What can hang from each mark
z_383: z_90 z_241 z_638 z_674 z_897
z_626: z_488
z_241: z_383 z_611
z_90: z_383
z_488: z_611 z_626
z_638: z_383 z_611
z_611: z_241 z_488 z_638
z_145: z_90 z_638 z_674
z_674: z_383

Known rows, with every way that one mark hangs from another
z_90[z_383[z_241[z_611[z_488]] z_674 z_897]]: [  0.8  25.6  26.3   3.6 -73.5  37.5   1.5 -15.7  32.1  24.0 -42.4 -22.5
  -1.1  11.5 -21.0   6.6  19.2 -11.6   5.7  -6.5  -3.2  17.4 -14.3  41.6
  -9.1   9.8]
z_90[z_383[z_241 z_638[z_611[z_488]] z_897]]: [-30.7   4.9  12.1  11.4 -42.4  12.4  18.6 -13.5  16.1  13.3  -9.0 -24.8
   7.4  27.5  -3.0 -13.0   0.4 -21.1   5.7  -7.3   4.5  26.6  17.3  19.5
  11.5  -7.4]
z_674[z_383[z_90 z_638[z_611[z_488]]]]: [-37.9  20.2  21.0 -34.7   4.8  -6.1  19.2  10.4   5.2  -0.4  18.3  21.0
  41.6   2.1   3.5 -16.3 -12.6  -7.0  32.9  20.8 -12.8  14.0  29.4   8.4
  16.8 -15.2]
z_638[z_383[z_897]]: [-26.0 -31.3 -15.2  19.8  14.6  18.8  -0.4   6.0  -9.7  -3.3 -13.2  11.7
  30.2   3.1  19.2  -5.7  11.6 -59.5  -4.1  19.9 -16.4  -9.0  18.9 -23.4
  16.2  14.0]
z_638[z_383 z_611]: [-34.0 -33.3  -2.4  18.8  46.5  -5.3   0.8  18.8 -17.4  -2.4  24.3  38.2
  47.6  -3.1  47.1   6.5  -6.6 -72.0  21.9  39.2 -11.1  -9.5  17.2 -43.5
  15.2 -30.4]
z_611[z_241[z_383] z_488]: [ 30.5  12.7 -12.9   1.6 -13.5   9.1  15.3  30.7  -7.8  24.7 -20.5 -12.1
  38.9   7.2   3.1 -10.0  -3.6 -19.4  -9.9  45.2 -18.8  -8.6  19.3 -19.6
  17.6  -6.0]
z_241[z_383[z_638[z_611[z_488[z_626]]] z_674 z_897]]: [-28.0  -9.5  19.8   4.7 -11.8  27.9   7.7   6.7  -5.8  56.2  -9.7 -22.5
  13.2  33.5  -8.9  -1.1   3.3   2.9  19.4  -3.5   7.2  14.1  20.1  24.4
  -5.7 -36.2]
z_383[z_90 z_638 z_674 z_897]: [-52.6 -12.1   0.9 -31.8 -47.8  33.9  -5.9 -25.5  13.2  27.2 -49.5 -12.5
  32.3  34.7 -28.0  -7.5  -7.5  22.3  15.2 -33.7  -3.4  21.9  27.3  34.6
 -13.8  34.6]
z_383[z_90 z_241 z_638[z_611[z_488]] z_674 z_897]: [-46.8   9.3  27.6 -26.8 -66.6  10.5  16.5 -18.0   1.5  37.8 -25.8 -22.0
  48.8  28.6 -13.7  -9.9  -1.8  22.9  43.1 -28.7  -5.0  16.8  10.0  45.5
  -6.3  -8.4]
z_145[z_90 z_674]: [-17.0 -71.1  -3.1  29.2  15.9  -6.8 -29.5 -12.7  10.0  -8.7   1.3  17.5
   9.6  12.7   7.0  22.1 -45.1  -7.7 -29.3  10.1  -3.2  -9.3  22.6  10.7
  -4.8  -7.6]
z_145[z_90 z_638[z_383[z_674] z_611[z_241 z_488]]]: [-22.8 -50.8  18.7  57.9  21.6 -25.8  11.0  -8.2  -0.5 -22.3  51.6  19.7
  80.3   3.5  30.7 -13.8 -51.0 -27.5  10.9   3.2 -20.7 -35.2  10.2 -11.9
  -6.2 -61.0]
z_488[z_611[z_638[z_383[z_241 z_897]]] z_626]: [-31.3 -19.8   2.6  42.2 -28.8  -9.4  15.5  35.8 -17.4  -1.5  17.0  -3.6
  33.2  12.0  26.2 -12.0  18.1 -44.1  -8.4  19.1  -3.7   6.4 -15.4   4.4
   8.8  -5.7]
z_674[z_383[z_241]]: [-19.1  21.7  24.7 -21.0 -20.6   4.8  -7.4   4.9   7.0   3.2   9.6  28.7
  16.8  10.5   3.6 -18.6  14.4 -44.6  -6.9  29.2 -14.7  -1.2   8.4  13.4
  23.9  21.1]
z_90[z_383[z_241 z_674 z_897]]: [-14.0  14.3  22.2   4.8 -72.4  29.3 -11.8 -29.9  26.1  17.2 -23.1  -2.0
  -0.6  34.6 -15.7  -7.4  19.5 -26.9  -0.4 -11.2   0.0  17.5  -3.8  39.1
 -11.2  43.0]
z_241[z_383[z_90 z_897]]: [ -4.0  -3.8 -25.9 -19.7  -2.9  44.3 -15.0  -7.7  11.2  28.7 -13.8   0.2
  -2.3  25.4  -6.9  -1.3  32.5  -6.1  -0.1  25.8  -8.8   6.2  25.8  18.8
  10.4  29.9]
z_241[z_383[z_90 z_638 z_674 z_897] z_611[z_488]]: [ -3.9   9.4  -5.7 -34.4 -29.4  52.4   9.2  -4.3  21.8  64.4 -56.6 -50.5
  11.6  -6.6 -32.5  15.4  17.1  43.9  26.4  -7.1  -4.4  20.5  14.4  45.5
  -1.7 -27.5]
z_488[z_611[z_241[z_383[z_90 z_638]]] z_626]: [ -7.7  -2.0 -21.2  15.4 -13.0 -18.2   7.1  20.0  -0.8  38.1  19.8  -9.2
  19.9  33.3  16.5  -9.2  16.9  -8.4  -5.1  20.2 -10.9   8.1   7.6   5.7
  10.9  -2.0]
z_145[z_638[z_611[z_488]] z_674]: [-12.0 -56.1  43.1  25.6  27.3 -19.7   6.3  27.0   7.1  -7.9  17.8   2.5
  33.8  21.0  19.4  12.0 -73.1  -5.3 -47.1  -2.1  10.1  -4.3  13.2 -13.5
  -5.9 -59.5]
z_626[z_488[z_611[z_241 z_638]]]: [-29.6  -8.7   2.2  17.2  -7.7 -10.1   2.9  50.2  11.8   4.4 -23.4 -13.6
  56.1  30.5  29.9  -7.1  -3.2 -48.6 -35.0  38.2  -3.3  22.8  -0.4 -16.7
   1.9  18.9]
z_145[z_90[z_383[z_897]] z_674]: [ -8.2 -54.7   0.6  44.1 -10.5  -2.8 -21.5 -35.5  26.3 -13.3   8.5   2.9
 -12.1  19.0  -2.1  15.4 -22.1  -6.5 -19.8  -0.3  -2.7   7.8  20.5  29.3
 -10.2  11.6]
z_241[z_383 z_611[z_488]]: [ 19.0   1.2 -14.3 -13.8  16.2  50.4   0.7  29.1  14.6  43.4 -38.2 -22.9
  -1.1 -16.3  -6.1  25.6   7.0  -4.1  -9.3  40.6  -3.3  -0.7   9.1   4.1
  14.7 -44.7]
z_90[z_383]: [-11.0  -1.6  -3.8   6.3 -11.3  30.2 -13.4  -5.7  26.8  -5.6 -14.6  17.6
  -1.4  23.2  -0.2   1.6  -8.8 -36.5 -16.7  18.4   2.8  13.3  14.6   1.5
   0.7  26.6]
z_626[z_488[z_611]]: [-40.4 -15.1   5.8   7.0  26.7   6.9  -6.8  41.9  24.4  13.6 -18.6   2.8
  27.2  42.0  28.2   4.2  -8.9 -50.5 -37.2  33.1   1.8   7.3   0.3  -2.3
  -5.1  13.3]
z_90[z_383[z_638[z_611] z_897]]: [-42.2 -13.3  -3.0  11.0 -16.6  18.1   5.7 -16.9  17.7   5.8  -8.4 -10.9
  -1.2  34.4   0.5  -5.7  -4.6 -28.8  -2.4  -3.2   6.3  33.8  31.4   1.0
   5.7   3.5]
z_611[z_241[z_383[z_674]] z_488[z_626] z_638]: [ 25.4  18.7  22.7  29.8 -59.9  11.4  19.4  48.9 -21.0  18.9 -26.6 -21.4
  64.0   2.3  -6.3 -11.3  -4.2   2.5   9.8  26.4  -5.1  10.1  -3.7   1.8
   0.9 -23.7]
z_488[z_611]: [-31.1 -24.0 -21.6 -15.4   3.7   1.3  -1.4  26.0   3.0   6.4   5.9  13.6
  13.1  25.0  16.6  -1.3 -14.5 -42.1 -36.5  35.8  -6.1  -3.9  13.0 -15.0
  -3.3  19.5]
z_674[z_383[z_241 z_638 z_897]]: [-43.3  11.8  17.6 -19.8 -35.7   3.7   6.7 -10.1   5.5  14.4  -5.2  -7.2
  12.4  20.9 -10.3 -29.4  18.3 -29.2  -6.7  -0.6 -12.0  16.6  24.6  24.1
  29.0  20.2]

Rows
[-36.8 -33.3  -3.4  25.0  32.9   0.1   7.0  11.8 -19.7  -0.7  18.9  22.4
  38.9   4.5  41.4   0.6  10.8 -71.9  19.1  33.1 -15.7  -5.9  19.1 -40.1
  16.2 -20.3] : z_638[z_383[z_897] z_611]
[-10.8   6.3 -14.1 -17.9 -45.9  40.6 -12.3 -13.9  23.3  21.0 -49.3 -16.7
   6.8   9.2  -7.2  11.5  38.9  -2.3   0.5   6.4 -16.7   7.1  -1.2  27.7
  20.9  19.0] : z_383[z_90 z_241[z_611] z_897]
[-53.6   0.6  19.8 -34.8 -45.6   4.2  -8.4 -23.3   8.1  42.0 -14.4   5.2
  49.5  27.5  -3.7  -2.1 -12.9  11.3  40.0 -26.5   3.2  19.8   9.5  38.0
  -4.2  -6.2] : z_383[z_90 z_241 z_638[z_611] z_674]
[-33.8  -9.1  12.2  26.7 -21.7 -14.8   9.5  38.3   5.2  12.3 -20.7 -18.1
  66.6  22.6  30.3 -11.9  13.3 -53.5 -10.9  24.5 -10.3  22.6  -6.8  -7.7
  -6.3  24.1] : z_626[z_488[z_611[z_241 z_638[z_383[z_674 z_897]]]]]
[-30.6 -91.7  21.7  49.9  41.0 -26.1 -20.0 -13.6  16.7 -22.1  46.9  17.1
  23.5  25.9  24.1  14.8 -71.7  -4.5 -40.0  -7.1   4.7 -13.2  22.1   1.9
  -9.2 -56.1] : z_145[z_90 z_638[z_611] z_674]
[  0.3   5.5   9.7  44.3   4.2 -21.0  33.2  25.0 -24.4  -4.6  22.2  13.1
  71.9  -2.5  41.5  -6.2  19.1 -37.9  54.9  35.5 -32.5 -14.0   2.9 -30.5
  19.2 -36.9] : z_638[z_383[z_90 z_897] z_611[z_241 z_488[z_626]]]
[ 17.8  12.0  -4.8   6.6 -26.5  58.6  11.4  31.9   9.5  26.1 -43.8 -41.2
  12.0 -16.3 -14.6  18.2  35.2  27.1  15.0  26.0  -3.2  17.6  -1.8  30.1
  12.9 -37.7] : z_241[z_383[z_90 z_897] z_611[z_488[z_626] z_638]]
[ -7.2  -0.4  34.4  50.1 -11.9 -21.4  30.5  27.8 -29.8  12.1  12.1   9.1
  73.6   2.4  33.8  -5.3   9.2 -48.3  48.2  21.1 -26.1 -15.0  -4.4 -28.3
   0.3 -44.7] : z_638[z_383[z_674 z_897] z_611[z_241 z_488[z_626]]]
[-30.6  12.0  32.0  -1.7 -51.4   7.6   8.6 -15.6  18.0  27.3  -9.5  -6.4
  24.9  22.9  -7.7  -5.7 -20.2  -8.9  22.7 -17.3  10.8  24.6   3.8  32.5
  -8.8 -15.2] : z_90[z_383[z_241 z_638[z_611[z_488]] z_674]]
[ 11.9  10.4 -17.1 -12.6 -43.0  13.9 -11.2 -10.5   2.5  38.6 -21.1  -5.7
  30.6  25.7  -5.5  -9.5  31.9  -9.5   9.9  19.3 -22.3   8.1  18.2   5.6
   3.4  42.2] : z_611[z_241[z_383[z_90 z_674 z_897]]]
[ -2.6   3.4 -18.7 -21.2 -33.7   6.4 -10.2 -12.2   4.3  47.5 -23.6  -8.3
  40.6  21.3  -7.4  -9.8   7.5   4.9  11.8   5.0 -12.8  17.6  27.4   6.3
   8.0  24.4] : z_611[z_241[z_383[z_90 z_638 z_674]]]
[-27.8 -19.1   4.8  40.0 -19.8 -11.6  11.4  41.1 -16.6  -1.9  20.0   6.6
  38.9   6.8  30.1  -7.8   6.8 -44.2  -7.3  22.8   0.1   4.4 -16.8   1.9
   8.7 -12.9] : z_488[z_611[z_638[z_383[z_241]]] z_626]
[-33.9   5.4  16.8  -0.2 -74.9  25.4  -4.3 -37.5  25.3  28.5 -32.0 -23.1
   3.2  36.5 -23.7 -14.0   6.8 -10.5   2.8 -34.1   7.2  33.8  10.2  45.9
  -5.5  32.5] : z_90[z_383[z_241 z_638 z_674 z_897]]
[ 27.7  12.1 -13.7   5.4 -24.2  13.3  20.2  25.6 -10.5  25.5 -24.3 -24.4
  32.0  11.9  -1.6 -14.6  10.3 -18.7 -11.4  40.6 -22.6  -6.3  22.6 -16.6
  17.8   2.0] : z_611[z_241[z_383[z_897]] z_488]
[-26.1 -24.1  -5.2  15.7 -23.7  14.3  -0.9  21.0 -16.3 -11.8 -17.8   7.0
  56.6 -14.3  16.7 -10.3  -3.0 -49.3  -2.3  20.9  -1.1  10.8   5.9 -12.1
  21.2   6.3] : z_611[z_638[z_383[z_241]]]
[-30.1 -11.3  -1.2  11.9   2.7  -4.7   5.2  -7.9 -11.7   6.4  24.3  22.0
  46.2   3.1  38.4  -3.9  31.3 -51.3  44.5  22.4 -20.2  -2.9   6.1  -7.4
  23.0  -7.7] : z_638[z_383[z_90 z_241 z_897] z_611]
[ -6.9   0.8  -2.7  -7.2 -15.0  -2.0  -5.1   0.7  -5.8  31.6   9.4   9.9
  36.1  26.2  19.0   1.2  20.8 -26.4  24.1  32.8 -17.6   8.5  19.8 -15.9
   4.3   2.1] : z_638[z_611[z_241[z_383[z_90 z_674 z_897]]]]
[ -8.0  -3.3  26.8  52.0 -38.5  18.3  30.9  46.1 -25.7 -15.5 -21.2 -14.1
  59.4 -11.4   9.1 -14.6   0.0 -28.4   9.8  16.4  -2.7  -1.5 -12.5   3.7
  17.0 -32.8] : z_611[z_488[z_626] z_638[z_383[z_241 z_897]]]
[-24.4 -11.6   0.9  -1.1 -15.5  20.2  -5.4 -12.3  -1.0   7.8 -15.4  20.7
  47.0   3.2   6.5  -3.9  16.1 -27.7  32.6   1.6 -18.5  -3.8   6.9   9.2
  -6.0  31.9] : z_638[z_383[z_90 z_674 z_897]]
[-49.6 -15.1  37.4   1.1 -10.4  12.2  11.1  20.0  -7.4  28.5 -21.5   0.5
  45.3  26.4  -2.3   5.6 -46.5  -0.8  18.9 -13.5  10.2   7.3  13.4   5.6
 -15.1 -51.2] : z_383[z_638[z_611[z_488[z_626]]] z_674]
[-33.7  11.9  32.0   3.5 -65.1  13.0  14.6 -22.6  16.5  26.6 -14.2 -22.4
  16.7  30.7 -12.3 -11.7  -2.1 -10.8  21.0 -22.9   5.9  27.9   7.4  36.8
  -8.2  -3.7] : z_90[z_383[z_241 z_638[z_611[z_488]] z_674 z_897]]
[-18.2 -16.7 -27.0  -2.2 -39.4 -21.4  11.5  36.7 -12.4  -4.6  -0.6  -5.5
  48.2   9.5  19.6 -15.4  -6.9 -39.9 -32.4  41.0 -12.2  16.5  11.9 -31.3
   5.3  28.4] : z_488[z_611[z_241 z_638]]
[-10.9  -8.0  -0.9 -14.3 -18.8  44.9 -18.3  -6.1   4.5  45.0 -22.4  -4.5
  -1.0  31.4 -13.9   0.0  22.2 -16.8  -5.4  13.4  -1.8   5.6  18.0  22.1
  -8.6  23.5] : z_241[z_383[z_674 z_897]]
[-29.6  13.2  13.3 -33.4 -79.7  36.2   9.1 -20.3  20.8  48.3 -69.5 -48.0
  32.8   5.6 -34.7   3.4   8.7  40.2  26.9 -38.9  -6.5  20.0   0.0  59.0
  -1.1  -5.0] : z_383[z_90 z_241[z_611[z_488]] z_638 z_674 z_897]
[-31.6 -63.6   2.6  42.8  -3.5 -15.9 -11.6 -39.0  20.3  -4.4  17.7  -8.4
  -4.8  21.5   3.4  12.5 -32.2   0.1  -5.7 -12.0   3.9  21.1  31.7  24.7
  -6.9 -16.0] : z_145[z_90[z_383[z_638[z_611] z_897]] z_674]
[ -9.9  -1.8 -21.9  17.9 -21.9 -15.5  11.3  14.6  -2.4  37.7  15.7 -19.4
  14.9  39.1  12.8 -12.1  27.3  -8.3  -6.2  16.6 -13.9  11.1   9.6   8.2
  11.0   5.3] : z_488[z_611[z_241[z_383[z_90 z_638 z_897]]] z_626]
[  4.3  17.6  -2.6 -23.9 -30.5  34.2  -2.5   9.1  22.2  18.2 -45.8  -6.4
  26.6  -9.4  -5.1  16.2   6.6   7.3   7.1  17.0 -11.6  -4.7  -8.6  26.2
  18.1 -12.2] : z_383[z_90 z_241[z_611[z_488]]]
[ -6.3 -53.4   3.1  39.5  -0.8  -6.4 -26.5 -29.7  27.1 -13.5  12.7  16.1
  -5.3  10.9   2.8  19.1 -35.4  -7.0 -18.1   4.7   1.1   6.1  18.1  25.6
  -9.7   1.6] : z_145[z_90[z_383] z_674]
[ 17.5  11.2  11.6  35.1 -19.2   3.7  17.6  45.5 -10.4   1.2 -27.9   0.6
  49.0  16.4   8.1  -5.2 -19.8 -20.8 -14.1  31.5 -18.0 -18.7   3.4 -26.5
  14.3 -22.0] : z_611[z_241 z_488[z_626]]
